Each row was made from one path, in order. Every step used is in the known rows, and no mark comes twice. Write each row's path.
Known rows
v-u-e: [  1  -7   4  10   2  -1  -4  -6   1 -12  -1   9   0  -5  -7  16  -1  -6
  -1  -2   8  -4  -5  -3  13   1   8  -4  -3   6 -20   0   3   0   3  -6
  -1  -1 -10  21  -2   2   1   3   6 -15   2  -5  -5  -2   2  -3   2   4
  -6   5  -7  -3   1  -6   0   0  -2 -10   1]
c-d-b-t-v: [ -6   8  -3 -13   4  -9   7   2  -2  17  -1  15  -2  -7  20 -24   1   4
   4   0  -4   5  -8   5  -1   3 -11 -10  10  43  -8   2  12   2   2   7
  -3   6  -4  -2   1   3   2  -3   3   7  -3  -3   4   3  -1   0  -2   5
   3  -3   5  -3  -7  -4   3 -16  -3   6 -21]
d-b: [-2  2 -5  2  3 -4  3  1 -3  1 -3  7  3  2  9 -8 -1  3 -1 -2  0 -1 -2  4
 -5  0 -5 -5 -1 16 -4 -1  1 -1  5  4 -1 -1 -4  2 -3 -3  1  1  3 11  3 -1
  1 -2  0  5 -2 -2  1  1 -2  4 -3 -1  0 -6 -2  2 -2]
c-d-b-t-v-u-e: [ -5   1   1  -2   8 -10   3  -3  -2   5  -2  24  -2 -15  14  -8  -1  -3
   4  -2   2   2 -13   3  12   6  -3 -14   7  51 -27   2  14   4   4   2
  -4   5 -18  18   0   6   2  -1  12  -5  -2 -10  -1   2   2  -4   0  11
  -4   2  -4  -5  -5 -11   2 -18  -2  -5 -22]
r-k-v-a: [ -6   3  -1   8   3  -5  10   6  -4  11   1   1   3  12  -3 -23   0 -12
  -8   1  14  -1   2  -5   1   3   5  -4   3   7  18   1 -11  14   8  -8
   2   1   5  -3   0  -5  -2 -10  -8  -2  -2   3  -4   3   0   3  -4   0
  -1   9   5   6   4  -6   1 -16   3   1  11]
c-d-b-a-v-t: [ -6   8  -2  -9   4  -6   6   8  -3  -5  -2  24  -3   5   8 -28  -5  -8
  -1   1   0   6  -5   1  -3   7 -11  -7   5  31 -18   2   5   9   4   7
   1   2  -7   3   0   2  -1  -1  13   0 -12  -9   2   6  -1  19   1  -2
 -13   6   9   3   1 -16   1 -19   4   3  -3]
a-v: [  1  -1  -2   1  -4   0   2   4  -1  -5  -2   7   0  -6   8  10  -1  -1
   8   0  -4   0  -4   1   0   0  -4   0   3  -1   3  -3 -10   1  -1   1
   3   7  -3   1  -2   6   3  -3  -4 -17  -4  -2  -2   0   0   3  -4  -3
  -3   5   4   3   2  -2   2  -4  -8  -1   6]
r-k-b-a-v-d: [-12  -1  -7   3   0 -11  23   7  -9  -8   1  21   5  14   5 -13  -6  -8
   6   2   5  -6  -8  -6  -1  12  -4   8   5  19  -2   7  10  18  10   0
   0  14 -11  -6  -1   6   8  -6  11 -14 -13   5  -4   6  -8  11   2   2
 -16   8   8   8   6 -11   3  -7   5   2   6]
a-v-u: [  3  -4   2   8  -3   2   0   2   1  -9  -3  13  -3  -9  11  19  -2  -6
  12  -3   5  -2   0   0   5   2   0  -5   5  -4  -6  -3  -8   1   3  -1
   3   5  -8   7  -3   8  -2   0   3 -23   0   1  -7  -1   1   1   0  -6
 -10   2   3  -2   2  -5   3  -9  -6  -9   3]
e-u-v: [  3   4   3  -8  -3  -1   2   1   5   2   0   7  -8 -14  -1  10   3  -1
  -7  -1   0  -5  -1  -3   4   4   5  -8  -4   1  -2   1 -19   1   2   0
   0   5  -1  27   0   5  -3   6  -2 -16  -4  -3   3   1   3  -3  -4  -2
   8   3  -1   4  -2   1   2  -3   3  -7  -1]
r-k: [ -6   1   1   2   1  -6   7  -1   1  -1  -1  -2  -4   8   3  -4   2  -6
  -2  -1   7   1  -1  -3  -6   4  -1  -2   3   1   5   2   0   7   7  -3
  -2  -5   0 -13   2  -2   6   0   2   5   1   3   4   0  -3   0  -2  -2
   5   2   2   2   2   0   3  -1   4   3   5]
t-v-d-b-a: [-11   2  -8  -1   2  -8   7   8 -16 -11   1  18   8  -3   7 -28  -2   0
   3  -2   1   0  -6  -3   2   6  -9 -11   0  36 -16   7   8   3   3   3
  -3  10 -11 -13   0   5  -2  -4  10  -3  -1   8   0   7  -6   9   1   3
 -23   8   5   5  -4  -4   1 -13 -10  -2 -10]
r-k-v-d: [ -7  -1  -4   3   1  -4  13   5  -7   7   0   3  -1  11   1 -30  -1  -4
  -1   1  14   6   1  -1   1  13  -2  -4   1  12   4   5   2  15   9  -4
  -2   6  -1  -3   1   2   5  -6 -10  -4  -4   5   2   3  -4   3  -2   7
  -6   8   8  10   0  -7   3 -14   6   4   4]
e-u: [ 5  3  3 -2 -1  0  5 -1 -1 -3  0  1 -6 -6  8 10  1  1  1 -1  1 -5 -1 -1
  4  1  7 -4  3 -2  1  1 -3  4  0  4  0  2 -5 12 -1  6 -3  6  0 -8  1  0
  0  1  3 -3 -4  2  4  1 -3  1 -2 -1  2 -3  2 -5 -9]
v-a: [-3  1  0  5  3 -1  3  3 -1 -3  3  0  3  7 -4 -9 -1 -6 -7  0  3 -5  3 -7
  2 -3  6  2  0  9  8 -1 -9  4  4 -5  0 -4  3 -7 -1 -3 -3 -7  1 -2 -4 -2
 -5  3  0  4  0 -1 -5  0 -1 -2  2 -1 -3 -8  0 -4  9]
k-b-a: [-6  2 -1  1  2 -6  8  2 -3  0  3 14  9  3 -6  1 -4 -6 -1  2 -3 -6 -6 -2
  1  2  1  9 -1  9 -9  3 17  6  1  2  1 13 -4 18 -2 -3 -5 -2 11  4 -9  1
 -5  4 -2  5  7 -1 -9  5  2  3  4 -5  0  8  5  2 -5]
c-d-b: [  3   4   2  -4   5  -5   6   0   0   9  -2   7  -2   3  13 -19  -1   1
  -4  -2  -1  -2   0   8  -6   4 -10  -2   7  20  -4   1   9   5   9   3
  -1   0  -2  -3   1  -1   1   1   4  16   2  -7   2  -3  -1   3  -2   3
   8  -3   7   3  -2  -6  -2 -11   0   4  -7]
b-a-v: [ -2   2  -1   1  -5  -3   1   5  -3  -8   0  16   6  -4   1   2  -3  -5
   6   1  -3  -2  -7  -4  -1   0  -4  -4   4   1  -8   1  -9   2  -5   1
   4  10  -3   1   1   2  -5   0   6 -18  -4   2  -7   4   0   7   1  -8
 -12   6   7   3   4  -5   2   3  -7  -4   6]
r-k-b-t-v: [-17   3  -4  -5   3 -13  18   1  -3  12   2  11   0  -3  11  -4   2  -2
   8   3   1   0 -10   0   2   6   0   3   6  25   6   3  17   8   3   3
  -3  11  -6   2  -2   3   8  -7   2   6 -10   7   4   5  -5  -1   2   4
  -2   2  -2  -3   1  -2   7  -6   0   8 -20]
d-b-a-v-u: [ -1   2  -3  11  -2  -5   1   5  -5 -11  -4  29   7  -7  12   9  -4  -8
  10  -4   2  -3  -8  -2   0   1  -5 -14   3  13 -18   0  -4   1   6   3
   2   9 -14   9  -2   3  -9   4  17 -15   4   1  -8   3   0   9   2 -12
 -18   8   4   0   0  -8   2  -9 -10  -9  -2]
a-v-u-e: [  2  -8   1  10   0  -1  -3  -1   0 -16  -3  17  -1 -12   1  26  -2  -8
   7  -3   4  -4  -8  -1  13   2   3  -6   0   6 -14  -3  -5   1   0  -3
   2   5 -12  20  -4   8   3   1   4 -31  -1  -7  -9  -2   3   0  -1   2
 -10   9  -3   1   3  -8   2  -5  -9 -12   8]
u-e: [ -1  -4  -1   1   3  -4  -3  -3  -1  -7  -1   4   1  -3  -8   8  -1  -1
  -6   0  -1  -4  -8  -1   9   1   1   0  -5  11 -13   0   0   1  -2  -3
  -1   0  -2  18  -2   0   5  -1   0  -9  -2  -7  -2  -2   2  -1   0   8
   1   5  -6   2   2  -2  -1   4  -2  -1   3]

Which path is each row?
[ -5   0  -1   0  -1  -2   1   5  -7  -7   4   1   3  -2  -3  -8   1  -8
  -2  -1   2  -5  -1  -6   8  -2   1  -2   3  18  11   0  -7  -1  -1  -5
   1  -1   4 -12   0   2  -2 -11  -6  -6  -3   5  -5   4  -2   0  -2   2
 -12   4   1  -2   1   1   0 -15 -13  -3  -2]
t-v-a
[-10   3  -9  -2   6  -4   9   3  -5  14  -2  12   4   4  11 -40  -2  10
   3   2  -1   7  -4  -2  -2   4  -3  -7  -2  43 -12   1   4   8   9   8
  -5   3  -8   0  -3   1   6   1   9   9  -1  -6   4   5  -3   7   0   3
   0  -3  -4  -1  -9  -5  -1 -10   3   3 -10]
v-d-b-t
[ -3  -3  -3  12   2  -7  -1   2  -5 -18  -4  32   8 -11   4  12  -5  -9
   4  -4   2  -7 -15  -3   8   3  -3 -14  -2  22 -31   1  -5   3   5   1
   1   9 -20  26  -4   2  -4   3  15 -22   2  -6 -10   0   1   7   0  -7
 -17  13   0   2   2 -12   1  -7 -12 -13   4]
d-b-a-v-u-e
[ -9   1  -8   6   5  -7  17   7 -11   9  -3   9   3  12   9 -41  -1  -1
  -3  -1  15   6   1   1  -4  12  -6  -8   1  28   2   4   5  15  14   0
  -3   6  -5   0  -2  -1   5  -4  -4   6  -1   3   4   0  -5   7  -4   5
  -2  10   7  12  -4  -8   3 -20   1   6   0]
r-k-v-d-b
[-13   6  -6  -1   5  -8   4   7  -6   6   2  13   6  -6   7 -27   0   0
   1   1  -3   0  -7  -5   3  -4  -1 -11   2  44   3  -1  -8   2   0   4
  -3   3  -5  -3  -2  -1  -2  -8   1   7  -1   1  -1   6  -2   5  -3   1
  -7   1  -3  -6  -6  -2   0 -17  -9   0 -11]
d-b-t-v-a
[ -1  -3   3   3  -2   0  -3   0  -5 -10   0   7  -2 -15   7  16   2  -8
  10  -4   7   0   0  -1  10   2   3  -8   5   3  -6   0   4  -4   0  -3
   0   3  -6  -2  -1   9  -5  -1   3 -14   1   8  -3   1  -1  -6   2   1
 -17   4  -1  -6   0  -1   4 -10  -6  -8  -9]
t-v-u
[ -3   4  -8   3  -1  -7   1   6  -5  -7  -3  22   8  -5   9  -4  -4  -3
   6  -1  -6  -2  -9   0  -5   0  -9  -9   2  17 -12   0  -8   3   0   6
   2   9  -9   3  -2   0  -4   1   9  -7   3   2  -5   2   0  11  -1 -10
 -11   8   6   5   1  -6   2  -5 -14  -1   1]
d-b-a-v
[-11   5  -7  -6   3  -7   3   4  -6   9  -1  15   3 -12  14 -16   1   6
   9   0  -4   7 -10   2   0  -1  -6 -13   2  34  -6   0   3  -1  -2   8
  -3   7  -7   4  -3   2   0  -3   1   6   0   1   3   3  -2   1  -2   2
  -3   1  -2  -4  -6   0   4  -9 -11   3 -22]
d-b-t-v
[ -4   5  -4   3   3  -7  -1   4  -5  -2  -1  15   9   2   2 -10  -2  -2
  -1  -1   0   0  -6  -2  -5  -1  -6  -9   0  18 -15   4   2   1   3   4
   0   4  -6   7   0  -6  -7   3  14   8   3   2  -2   3  -1   8   1  -7
  -6   5   2   3  -2  -4   0   1  -3   0  -4]
d-b-a
[ -5   0  -6   0  -3  -3   7   8  -7 -13   0  17   4   2   1 -16  -5  -4
   6   2  -1  -1  -5  -6   4   6  -4   0   2  14 -15   4  -2   7   2   2
   1  12  -5  -7   1   7   0  -3   8 -23  -6   2  -6   8  -3   9   2  -1
 -21   5   7   5   1  -9   1  -5  -4  -5   6]
b-a-v-d
[-10   6  -7  -4   2  -5   1   9  -7 -12  -2  24   2   0   4 -17  -4  -5
   3   1   1   6  -7  -3  -4   3  -8 -10  -4  25 -17   0  -6   5  -1   9
   1   3  -6  10  -3   1  -1   0  10  -3  -8  -2   1   6  -2  20   0  -5
 -19   9   3   1  -1 -11   2 -11  -2   1   1]
d-b-a-v-t
[ -5  -1 -10   1   1  -4  10   7  -8  -5  -4  14   1   3  16 -23  -5   4
   5  -2   1  -1  -1   3  -1   7 -11  -4   0  27  -5  -1  -5   6   7   6
  -1   6  -9  -8  -5   9   8  -4   0  -6  -4  -2   0   0  -4  12  -4   3
  -8   3   4   9  -4  -6   1 -14  -8   0   3]
a-v-d-b
[ -8  -1 -10  -3   4  -5   8   5 -14  -5  -1  10   0  -1  11 -25  -1   4
   5  -2   2   1  -2   4   3   6 -10  -7   0  36  -5   3   9   0   3   3
  -3   4  -7 -13  -2   8   4  -5  -3   3   1   6   3   1  -7   3  -3   8
 -15   3   3   5  -6  -2   2 -16 -10   1  -9]
t-v-d-b
[ -3   4   3  -5   5  -6   4   2  -1  11  -2  20  -4 -11  23 -12   0  -2
   9  -2   4   5  -5   4   4   5  -7 -16  12  38 -13   3  15   3   7   5
  -3   6 -11   2   0   6  -3   1   9  -1   1  -3   0   4   0  -3   2   4
  -4  -4   2  -7  -6  -7   3 -18   0  -2 -26]
c-d-b-t-v-u
[-14   2  -4  -3   3  -7  12   6  -4   8   6  10   9  -3   2 -15  -1  -2
   1   4  -5  -6  -6  -4  10  -1   3   4   2  33   7  -2   8   8   1   0
  -2   9  -2  12  -4   2   0 -12   0   3 -14   1  -6   8  -2   1   4   5
  -9   0  -6  -6   1  -4   1 -12  -2   2 -14]
k-b-t-v-a
[ -8   4  -3   1   2  -4   1   2  -4   4  -1  19   2 -17  17  -2   1   1
  14  -3   3   6  -7   1   5   1  -2 -16   4  32 -15   0   7  -1   2   6
  -3   5 -12   7  -4   5  -4   0   8  -2   6   3   0   4  -1   0   2  -2
  -9   0  -6  -9  -7  -3   4 -15  -7  -5 -19]
d-b-t-v-u
[ -3   7   4 -15  -3   2   2   4   4  -2   1   7 -15 -10  -7  -1   3  -3
  -9   1   4   4   2  -4   5   7   8 -10  -8   9  -4   1 -16   5   1   3
  -1  -4   1  31  -1   5   1   5   0 -12 -13  -7   9   5   2   6  -2   2
  -1   5  -3   1  -2  -3   2 -10  14  -5  -1]
e-u-v-t
[  0   7   5  -2  -2  -1   2   4   4  -3   2   5  -4  -5  -7  -5   2  -5
 -15   0   3 -12   1  -8   6   1  12  -7  -4   8   9   0 -30   4   6  -4
   0  -2   2  22  -1   1  -3  -1   0 -16  -7  -4  -3   4   2   0  -5  -1
   3   4   0   2   0  -2  -2 -10   3 -10   9]
e-u-v-a
[ -6   9  -5 -11   2  -5  11   5  -1  13  -2  18  -5  -8   9 -27   0  10
  -2   2   0   3  -4  -4   1   8   3 -16  -5  43 -16   3 -14  10   9   9
  -6   6  -9  29  -2   5   2   5   6  -6  -5  -9   7   6  -1   6  -3   1
   6   1  -2   3 -10  -4   1 -13   9  -4 -10]
e-u-v-d-b-t
[ -5   3  -8   4   3  -6   7  10 -12   8  -1  22  11   4   0 -37  -5   1
   0   1   5   4  -3  -2   1   8  -6  -7  -3  32 -16   6   7  10   5   4
  -1  15  -8  15  -2  -2  -8  -4   0  -2   0   3  -4   6  -1  10   2   2
 -18  10   7  11  -4 -11   0 -14  -1   2  -2]
k-v-d-b-a
[ -7   4  -2  -5  -2  -1  -1   6  -3 -12   0  17   0   0  -4  -8  -3  -7
   3   2   0   6  -4  -7   0   1  -2  -6  -2  11 -12   0  -5   5  -3   3
   3   2  -4   6   0   4  -1  -1   6 -17 -13  -2   0   7   0  15   2  -5
 -21   8   4   0   4  -9   2  -8   2  -2   4]
b-a-v-t
[-19   0  -7  -6   4 -12  24   4  -7  10   3  11  -1   5   9 -23   0   1
   8   4   4   3  -7  -3   5  11  -2   4   7  38   0   5  21  15   6   3
  -5  11  -9  -5  -3   8  13 -10   2   2 -14   7   5   8  -9   1   2  12
  -8   2   0   0  -1  -5   5 -12   6   7 -17]
r-k-b-t-v-d
[ -5   1  -8   2   3  -2   9   8  -9  12  -3  13   5   3   5 -34  -4   5
   0  -1   6   4   1   5   1   8  -6  -5  -4  27  -6   3   3   9   7   3
  -1  10  -8  12  -5   2   1  -6  -9   3   1  -1   0   1  -1   7  -2   8
  -7   8   5  11  -4  -9   0 -18  -1   3  -4]
k-v-d-b
[-20   3  -2  -2   4 -13  20   5  -4   7   5   8   4   4   5 -19   1  -8
   1   3   3  -6  -8  -8   5   2   5   4   7  31  14   2   7  13   7  -2
  -3   7  -3  -2  -2  -1   7 -13   2   5 -12   4  -2   7  -7   2   1   6
  -3   1  -3  -4   3  -4   3 -15   0   5 -12]
r-k-b-t-v-a
